What can hang from each mark
W: A D J
H: D
B: A D
A: W
D: B C W
C: D
Q: D

Each row was made from one small tree. The marks that hang from a mark follow it in brackets, in alphabetical order. Every link used is in the known rows. Write each row's tree.
(in the rows, 128 means zero)
Known rows
A[W[D[B C] J]]: [150  94 148 131 123 151 132 149 171 135 103 151 153 111 113 132 117 147]
A[W]: [ 98 134  97 124 151 126 161 160 148 114 146 107 135 141 118  79 149 129]
H[D[C W[A]]]: [147 142 120 113 117  79 101 107 110 109 146 147 111 132 136 164 121 123]
H[D[B C W]]: [176 131 153 125  99 113  80  96 107 111 145 159  82 124 143 198 111  83]
C[D[B W[A J]]]: [126 151 158 144 138 141 136 126  87 163  80 132  99 123  97 126  94 161]
D[B[A[W[J]]]]: [101 116 126 151 154 176 209 136 114 162  92 103 150 117 110  15  99 189]
H[D]: [110 154 119 129 155 102  95 137 127  82 151 125 109 153 137 143 170  62]
Q[D[B]]: [119 149 146 132 126 144  82 114 130 107 132 133 118 153 144 180 158  58]
D[C W[A J]]: [120 119 130 144 109 109 170 140 111 143 140 111 124 109 111 149 104 182]
B[A D[C W[J]]]: [120 102 112 128 115 117 138 130 122 153 133 115 133  97 128 109 130 162]
D[W]: [108 146 103 135 129 118 142 146 124 120 168 107  95 141 126 142 139 120]
B[A D[C W]]: [134 120  92  99 116 103 107 117 133 131 152 125 132 112 151 112 137 124]
D[B W[J]]: [111 128 148 169 119 161 167 138 105 159 122 113  91 115 110 137 104 156]
D[B C W]: [161 124 143 126  93 130 115 115 116 124 158 133  94 115 142 185 101 107]
D[B[A]]: [110 146 119 128 152 153 146 119 112 121 132 108 133 134 149  69 116 106]
B[A[W]]: [ 99 135  83 117 163 132 184 144 132 124 138  97 155 142 127  18 134 154]
Q[D[B C W[J]]]: [157 112 176 153  77 140 110 109 110 141 131 139  98 121 124 234 121 119]
Q[D[C W]]: [155 132 132 119  88  96  86 116 130 104 178 133 103 146 141 239 157  86]
W[A D]: [ 88 153  93 111 167 113 107 154 175 105 127 131 160 151 136 105 153 116]
Q[D]: [103 151 122 129 134 115  91 136 140  90 156 117 124 164 139 181 186  61]

Write each row's tree
[111 151 135 139 146 111 146 148  98 148 106 117 105 132  92 127 123 163] => C[D[W[A J]]]
[116 123 137 149 158 159 171 117 101 149  80 128 139 128 113  29 110 165] => H[D[B[A[W[J]]]]]
[107 162 105 127 143  97 116 117 108 122 129 133 107 146 127 119 131 134] => H[D[W[A]]]
[111 121 140 150 138 171 168 116 116 158  86 119 152 139 114  67 127 164] => Q[D[B[A[W[J]]]]]
[112  91 106 117 137 125 158 142 146 146 111 116 172  98 120  48 140 171] => B[A[W[J]] D[C]]
[158 129 161 119 100 125  67 105 132  95 148 144 121 138 154 226 148  47] => Q[D[B C]]
[ 94 116 109 140 159 138 158 181 180 131 112 123 155 136  99  87 156 160] => A[W[D J]]
[146 113  89  92 145 112 132 143 177 107 142 134 176 139 140  75 138 138] => B[A[W[D[C]]]]
[151 109 146 149 103 149 175 113  90 156 131 114 114 103 129 123  80 169] => D[B[A] C W[J]]
[ 96 116  94 132 170 145 181 167 164 141 105 114 174 139 107  28 142 186] => B[A[W[D J]]]
[131 115 151 130 129 138 114 136 154 129  97 149 159 111 128 147 109 139] => W[A D[B C] J]
[110 115 134 144 151 169 148 159 170 147  86 140 150 126 105  86 128 159] => A[W[D[B] J]]
[149 101 155 135 111 153 152 107 117 145 102 131 157 123 124 113 117 153] => Q[D[B[A[W[J]]] C]]
[133 118 108 106 105  98  82 131 148 121 159 135 112 110 142 172 151 101] => B[D[C W]]
[155 138 148 117  88 122  89  84 113 133 126 152 120 133 142 202 110 117] => Q[D[B C W[A]]]
[128 123 142 142  95 106 131 120 113 139 133 127 129 130 114 202 132 158] => Q[D[C W[A J]]]
[150 126 133 113 125 135 129 108 114 109 148 119 135 121 159 115 107  96] => D[B[A] C]
[158 123 140 107 122 128  70 133 171  95 142 155 135 129 153 186 134  65] => W[D[B C]]
[146 107 160 136 121 140 103 146 161 116 122 144 138 115 130 183 127 104] => W[D[B C] J]
[164 117 158 147 109 131 135  95  80 143 119 139 102 114 130 136  91 146] => H[D[B[A] C W[J]]]
[ 85 127  72 103 166 131 140 139 153 138 114 114 166 126 132   4 156 145] => B[A[W] D]
[118 126 100  99 114  94  95 121 142 135 136 139 136 107 137 137 132 135] => B[D[C W[A]]]
[164 131 159 120 120 112  69 105 119  86 142 153 107 128 151 188 132  48] => H[D[B C]]
[126 143 142 146 137 115 134 157 104 134 131 113  82 136  95 163 141 129] => C[D[W[J]]]
[139 140 123 113  96  93  98 106 123 117 152 137 126 143 137 204 138 121] => Q[D[C W[A]]]
[153 158 132 115 141 137 116 108  88 139 118 127  94 142 131 104 106 114] => C[D[B[A] W]]
[113 133 107 121 155 163 175 123 123 140 113 113 148 131 132  18 107 151] => D[B[A[W]]]
